What can hang from each mark
zasonan: bagok dufor
bagi: bagok dufor vekem
nuve: zasonan
nepur: bagok
voma: dufor
rino: voma
dufor: nepur voma zasonan
bagok: nepur
vekem: bagi kono
zosani: bagok dufor

Every row comes from one small tree of marks. Brackets hold a mark, then the marks that hang from it, in alphabetical order. Every link used is in the known rows. Which tree was each row made from?
Known rows
[bagi [bagok nepur]]:  9.4  3.4 -4.6 -0.5 -2.0  3.3  0.6  1.0 -4.1 -3.9  6.2 17.3  1.4 10.7  8.3  8.2  4.6 -7.9 -0.8 15.2  9.0 -3.2 -6.1  4.9 17.0
[zosani [dufor zasonan]]:  -7.5  -9.0  -9.3  10.8   2.8   6.6   3.7  -0.9  17.9  -7.5  -4.7   2.0   2.5   1.3  -4.0  -8.7   1.9   6.8   9.0 -14.3  -8.8  -8.5   0.7  -4.3   2.2
[dufor voma [zasonan bagok]]:   6.3   2.7  -7.1   5.5  -6.4   2.7   0.8  -2.0   9.0 -10.9   6.7   0.2  13.0  29.4   2.6  10.8  15.1  -0.2  23.9  -1.4 -17.6  -8.8   3.0   0.8   9.6
[zasonan dufor]: -4.4  3.6  2.1  1.1  6.3 12.7  8.1  2.0  8.1  7.6 -3.3  2.1 -3.8 -2.6 -6.1  0.8  3.1  0.3  8.8 -1.1  3.1  5.6 -6.4  6.9  2.0
[zasonan [bagok nepur] dufor]:  1.6  9.6  0.4 -1.1 -8.6 12.8  6.7  1.6  1.4  6.5 -5.1 11.3  3.7  4.3 -3.2 12.2 20.0 -2.7 11.8  6.6  6.1  8.2 -5.2 15.3 20.2
[nuve [zasonan bagok]]:  12.7  -1.0   0.4 -10.1 -12.8  -6.4   6.0   3.2   6.0  -1.0  -4.2  -5.5  -0.9  12.6   0.6  21.1   6.4   6.2   2.4  -6.5  -4.8   0.3   4.5   6.6   7.6
[vekem [bagi [bagok nepur] [dufor zasonan]] kono]:  -6.8  12.9 -11.4  14.5   0.7  11.8   4.1  -5.5  17.6  -5.5  -7.9  26.9   3.4  52.8   2.8 -13.3   5.4   0.3  -4.8  19.5  -4.9  -2.6  -2.3   6.4  21.7
[vekem [bagi [dufor [nepur bagok] voma zasonan]] kono]:  -4.9  16.2 -16.5  20.1  -0.1  17.9   6.1  -7.4  29.8  -9.1  -7.5  15.0   8.0  52.4  -3.9 -29.0   5.6   2.1  -5.2  14.3 -16.6  -1.5  -2.5   4.4  14.2
[zasonan bagok [dufor nepur voma]]:   4.4  10.8  -7.6   0.7  -6.9  29.3  10.7  -0.5  14.5   2.4   3.8   1.7   5.8   6.0 -10.3   2.0  13.0  -0.4  21.4   5.9  -6.2   4.6  -9.0   8.6  18.8
[zosani bagok]:  6.0 -6.3  0.5  0.3 -2.0 -4.1 -0.2 -1.1 -8.2 -0.9 -6.7 -3.5  2.0  3.0 -0.4  8.2  5.2 -5.2  1.1 10.2 -7.7 -6.6  1.8 -3.4  1.9
[zasonan [dufor [nepur bagok]]]:   6.1   6.5  -4.4   4.5   1.3  21.4   8.6   3.1  16.7   2.2  -3.4   8.2  -0.3  -0.3  -2.6  -7.7  10.4  -1.6 -10.2  -1.6   3.8   5.2 -12.8   8.6  13.2
[dufor nepur zasonan]:   5.5  -5.8  -6.8   6.2  -5.8  12.3  -4.3   1.7  21.1 -16.7   0.9   4.6   6.0  14.3   3.7 -10.9   7.7   3.0 -12.7 -13.8  -7.9 -10.2  -1.9  -5.6  12.4
[bagi [dufor voma] vekem]:  -2.9  15.9  -5.3   1.3   7.0   2.9   8.9  -6.7  24.2  -1.5   4.5  -3.5 -11.8  13.7 -10.1   2.4  -5.7  -3.3   4.2  11.4 -13.8   2.7   1.5  -2.7   3.5
[bagi bagok [dufor nepur voma zasonan] [vekem kono]]:   5.4  12.6 -20.1  11.7   3.8  16.9   8.6  -8.2  37.2 -14.9   7.5   8.7  -4.9  50.9  -1.9  -1.4  -2.6  -3.5  -9.8   9.7 -19.1 -11.6  -3.4  -0.6  28.5
[zosani bagok dufor]:  -2.7 -11.2  -7.8   7.1   0.9   4.7   5.9  -2.9   1.9  -0.3 -10.7  -4.6   0.5  -9.2  -9.2  -2.6   0.3  -0.1  12.1   6.3 -10.2  -8.3   0.7  -5.5   1.6
[vekem [bagi [bagok nepur]] kono]:  -1.2   7.2 -11.3  11.5  -2.5  11.2  -1.7  -5.6   2.6  -2.4  -5.4  21.0   6.5  43.4   1.7 -17.8   0.6  -1.5   3.2  23.7   2.0   2.1  -5.8  11.7  16.6
[zasonan [dufor [nepur bagok] voma]]:   7.3  10.6  -9.1   7.5   3.1  24.3  12.0   0.3  19.1  -0.5   3.7   4.5   3.1   8.1  -6.6 -10.0   8.2  -4.9   7.3   8.3  -2.7   3.9 -13.0   9.0   9.9
[nuve [zasonan bagok [dufor nepur voma]]]: 13.1  4.5 -5.6 -5.6 -9.7 15.9 14.7  3.0 22.4 -0.9 -0.1 -5.8 -0.6 15.4 -9.5 11.5  7.0  4.2 16.4 -0.2 -7.7  2.6 -3.6 10.7 12.2
[dufor nepur [zasonan bagok]]:   8.7  -2.8  -7.2   2.9 -14.4  13.6  -4.5   1.7  16.7 -13.8  -0.5   6.1  10.5  16.3   5.7   0.6  17.3   4.9  -9.2 -14.7 -10.0  -8.7  -0.9  -2.8  22.8
[nuve [zasonan bagok dufor]]:  8.9  1.6  1.7 -9.3 -7.6  3.9 12.7  4.6 13.0  5.3 -6.7 -3.6 -4.1 11.0 -4.1 21.8  8.8  6.7  9.6 -7.3 -2.4  5.0 -0.9 12.3  9.3
[zosani [bagok nepur]]:   7.8  -3.7  -0.1   2.7  -6.1  -5.6  -2.4  -1.2  -9.3  -4.5  -7.5   3.9   4.3   7.3   0.3   5.3   9.8 -10.4  -0.2  19.6  -1.9  -5.8   1.7   1.7   7.3
[zosani bagok [dufor nepur voma zasonan]]:   2.8 -11.7 -18.0  15.5  -1.7  17.4   5.7  -4.3  21.3 -16.5  -3.0  -4.1   8.9  10.6 -10.8 -13.7   4.6  -1.0  19.2   5.3 -22.9 -17.6  -1.0  -9.9   7.9
[rino voma]:  8.0  4.7 -5.2  8.5 -0.3 20.8  1.1  3.6 -4.5 -0.6  7.0 -7.7  3.8  7.7 -5.0 13.2  6.8 -9.0  8.1  6.0  4.3  5.0 -1.4 -1.8 -1.4
[rino [voma dufor]]: -1.0  5.0 -8.3  9.4  1.2 29.7  6.3  3.2  4.4 -0.5  8.6 -5.6  1.9  4.8 -2.0  7.5 -0.5 -7.8  7.5 -0.3  7.0  8.8 -1.2 -3.3 -1.8
[vekem [bagi bagok] kono]:  -3.1   5.1 -10.9   9.6   1.0  12.9  -0.2  -5.3   3.9   0.4  -4.6  15.1   4.6  40.1   0.8 -16.2  -2.9   2.9   4.3  16.3  -2.5   1.2  -5.8   7.7  12.7

Write each row's tree
 -5.7  17.1 -17.6  12.7   2.5  26.5   9.0  -8.2  21.8  -3.0  -0.4  17.5   2.2  42.6  -6.6 -23.5  -5.4   0.7   4.3  27.0 -10.1   0.0  -6.6   2.8  18.3
[vekem [bagi bagok [dufor nepur voma]] kono]
 -6.4  -0.4  -5.5   4.1  -7.8   9.9   3.1   0.5  14.9  -8.6   0.0  11.0   6.6  13.9  11.0   1.8   7.8   1.2  -1.1 -12.0  -0.8  -0.4   2.9   1.5  13.7
[voma [dufor [zasonan [bagok nepur]]]]
 7.2  1.9 -1.3 -3.2  2.8  5.5 15.4  2.5 19.7  0.3 -0.3 -7.9 -5.8 16.1 -9.6  8.5 -2.5  2.0 20.5  2.0 -5.5  2.6 -2.1  9.8 -3.9
[nuve [zasonan [dufor voma]]]
  4.1  16.1 -16.4  12.8   4.2   3.1   8.1  -8.7  27.2 -13.4   5.3  15.0  -3.7  57.3   1.0   6.9   2.2  -9.1  -2.1  19.6 -13.1  -9.3  -0.1   6.7  27.1
[bagi [bagok nepur] [dufor voma zasonan] [vekem kono]]
 2.9 13.7 -4.0  2.0 -6.5 15.3  9.8 -1.2  4.2  3.5  1.6  7.8  7.0 12.2 -7.4  9.3 18.0 -6.2 28.9 15.9 -0.1  6.8 -5.5 15.9 16.6
[zasonan [bagok nepur] [dufor voma]]
  0.6 -11.2 -12.9   8.3  -3.9  16.6   5.1  -2.7  11.0  -5.4  -9.4  -3.0   1.9 -11.6 -11.0 -13.2  -0.1   0.4   2.4   5.5 -10.5  -9.7  -2.6  -7.8   8.6
[zosani bagok [dufor nepur]]
  4.9  15.3 -18.0  16.7   1.0   8.5   7.8  -8.3  39.9 -14.8  -0.9   3.4  -1.7  49.0  -3.6  -9.9   4.6  -3.2 -20.1   4.5 -21.3  -6.6  -0.3   3.7  21.0
[bagi [dufor [nepur bagok] voma zasonan] [vekem kono]]
 -7.2  15.8 -12.3  14.3  -1.8  17.0   5.5  -6.2  21.4  -0.4 -12.5  15.9   1.9  34.5  -4.3 -28.7   2.1   3.4 -18.4  14.7  -6.7   5.1  -3.8   5.7  14.8
[vekem [bagi [dufor [nepur bagok]]] kono]
  9.9   1.6  -4.9  -2.5  -1.0  14.9  15.0   2.9  26.9  -3.9   1.1  -7.3  -4.8  14.3 -11.2   0.1  -2.7   2.6  12.8   1.2  -5.7   1.9  -4.6   7.6   1.7
[nuve [zasonan [dufor nepur voma]]]
-12.6  13.4 -11.0  11.9  -1.2  20.2   4.5  -6.9  22.1  -0.3 -11.4  12.1   0.1  31.7  -8.9 -30.1  -3.6   5.6  -9.9  14.1  -7.6   4.2  -1.5   2.6  11.5
[vekem [bagi [dufor nepur]] kono]
 -8.6  14.9 -15.6  15.8  -5.2  21.8   4.8  -8.2  27.5  -7.5  -6.9  12.1   8.6  50.1  -7.7 -23.7   6.2   5.3   4.8  13.2 -18.7  -1.5   0.6   2.6  17.3
[vekem [bagi [dufor nepur voma [zasonan bagok]]] kono]
 -2.4  -1.3 -14.7  13.2  -4.8   9.7   5.7  -3.6  16.3 -10.4   1.1   3.9  10.3  13.8  -6.3  -4.3  10.4   1.6  28.9   0.6 -12.9  -8.1   1.1   1.2  10.6
[zosani [dufor voma [zasonan [bagok nepur]]]]
 0.9 11.0 -3.4 -0.1 -2.5 17.3 11.3 -0.9  5.3  7.6  2.5  0.4  4.6  8.0 -8.2 12.9 13.1 -0.9 30.7  7.5 -5.8  5.9 -5.5 11.0 11.8
[zasonan bagok [dufor voma]]
 -4.6  12.2 -11.0   6.9  -0.3  11.4   5.8  -7.5  29.9  -3.9  -5.7  -0.6 -11.1  22.7  -9.5 -12.1  -7.3   1.0 -26.2   3.8  -9.9   0.7   1.1   1.1  17.7
[bagi [dufor nepur] [vekem kono]]
  8.2   3.7 -14.5  15.5  -3.1  35.3   4.8   5.0  17.8 -11.4   8.1   1.1   7.9  17.8   5.3   1.7  10.0  -7.8  -9.3  -8.1   2.7   2.6  -4.6  -3.7   9.1
[rino [voma [dufor [nepur bagok] zasonan]]]
 -7.7  -1.8  -5.3   2.3  -5.3  11.1   3.9   0.5  15.5  -6.3   0.6   6.3   5.0  10.7  10.4   3.4   4.8   4.8  -0.1 -18.0  -4.4  -1.5   2.8  -1.5  10.2
[voma [dufor [zasonan bagok]]]
 -5.3  12.1 -11.7  13.2   6.0   0.8   7.6  -9.6  31.4  -9.6  -1.1  -2.5  -5.1  46.5  -7.3  -1.5  -2.6  -1.2  -0.4   4.1 -22.3  -6.3   6.0   1.7   9.8
[bagi [dufor voma zasonan] [vekem kono]]
 -4.5  -2.2  -9.7   3.3  -9.7  22.5   2.9   0.9  24.7 -11.1   2.0   7.5   6.5   8.8   8.2  -6.7   4.3   5.3  -9.3 -19.4  -4.6  -2.6  -0.4  -4.0  17.3
[voma [dufor nepur [zasonan bagok]]]
 14.8   8.9 -14.0   8.3  -4.1  14.5   4.5  -1.9  13.7 -10.2   8.7   3.0   8.7  13.1  -0.2 -13.6   6.2  -6.7  -2.2  12.6  -7.0  -2.1  -8.2   2.8   9.8
[dufor [nepur bagok] voma]
 -0.8  10.1 -12.2   8.5  -7.3  10.4   3.0  -6.6  34.0  -9.5  -7.3   3.2  -3.8  38.1  -3.5  -0.6   7.2   4.4 -25.1  -7.2 -17.6  -5.3   3.8   1.3  28.5
[bagi [dufor nepur [zasonan bagok]] [vekem kono]]
 -3.1  14.0  -4.8   4.0  -0.8   4.7   9.7  -2.8  18.0  -5.2   2.8   5.3   2.8  21.2  -1.0  11.7  11.6   0.1  10.3   2.8 -16.8  -6.1   4.9  -3.8  10.6
[bagi [dufor voma [zasonan bagok]]]
  3.2   5.0 -10.1  11.9  -7.1  28.3   3.5   4.0   7.2  -8.1   7.0   2.1   9.5  19.8   3.6  14.2  13.5  -8.5   7.4  -2.3   4.5   4.5   1.1  -0.1  10.9
[rino [voma [dufor [zasonan [bagok nepur]]]]]
  2.9  20.0 -15.5   9.1   4.1   5.4  10.7  -9.7  19.0  -5.3   5.9  12.3  -7.5  43.2  -4.0   4.7  -4.4 -11.2  -0.3  29.7  -6.9  -2.6  -1.8   8.9  24.2
[bagi [bagok nepur] [dufor voma] [vekem kono]]
 -1.9 -15.5  -9.1  10.9   0.7   3.0   3.3  -1.9   9.6  -8.3 -11.3  -1.7   4.2   5.0  -4.2  -0.6   7.2   1.8  11.1  -4.1 -16.4 -15.3   2.4  -8.0   4.0
[zosani bagok [dufor zasonan]]
  3.4  12.9  -5.1  -4.6   7.5   4.8   8.4  -3.2  18.4   0.9   4.5  10.4 -15.9  12.0   1.1  15.8  -3.5  -2.4 -13.5   7.4  -4.0  -0.3  -4.3  -2.8  18.9
[bagi bagok dufor vekem]
 -8.5  17.6 -13.8  12.0   6.1  17.0   9.5  -8.6  14.3   1.1  -1.0  16.4   1.1  44.9  -4.9 -15.3  -4.8   0.2  11.2  27.4  -9.9   1.0  -3.8   4.9  12.4
[vekem [bagi bagok [dufor voma]] kono]
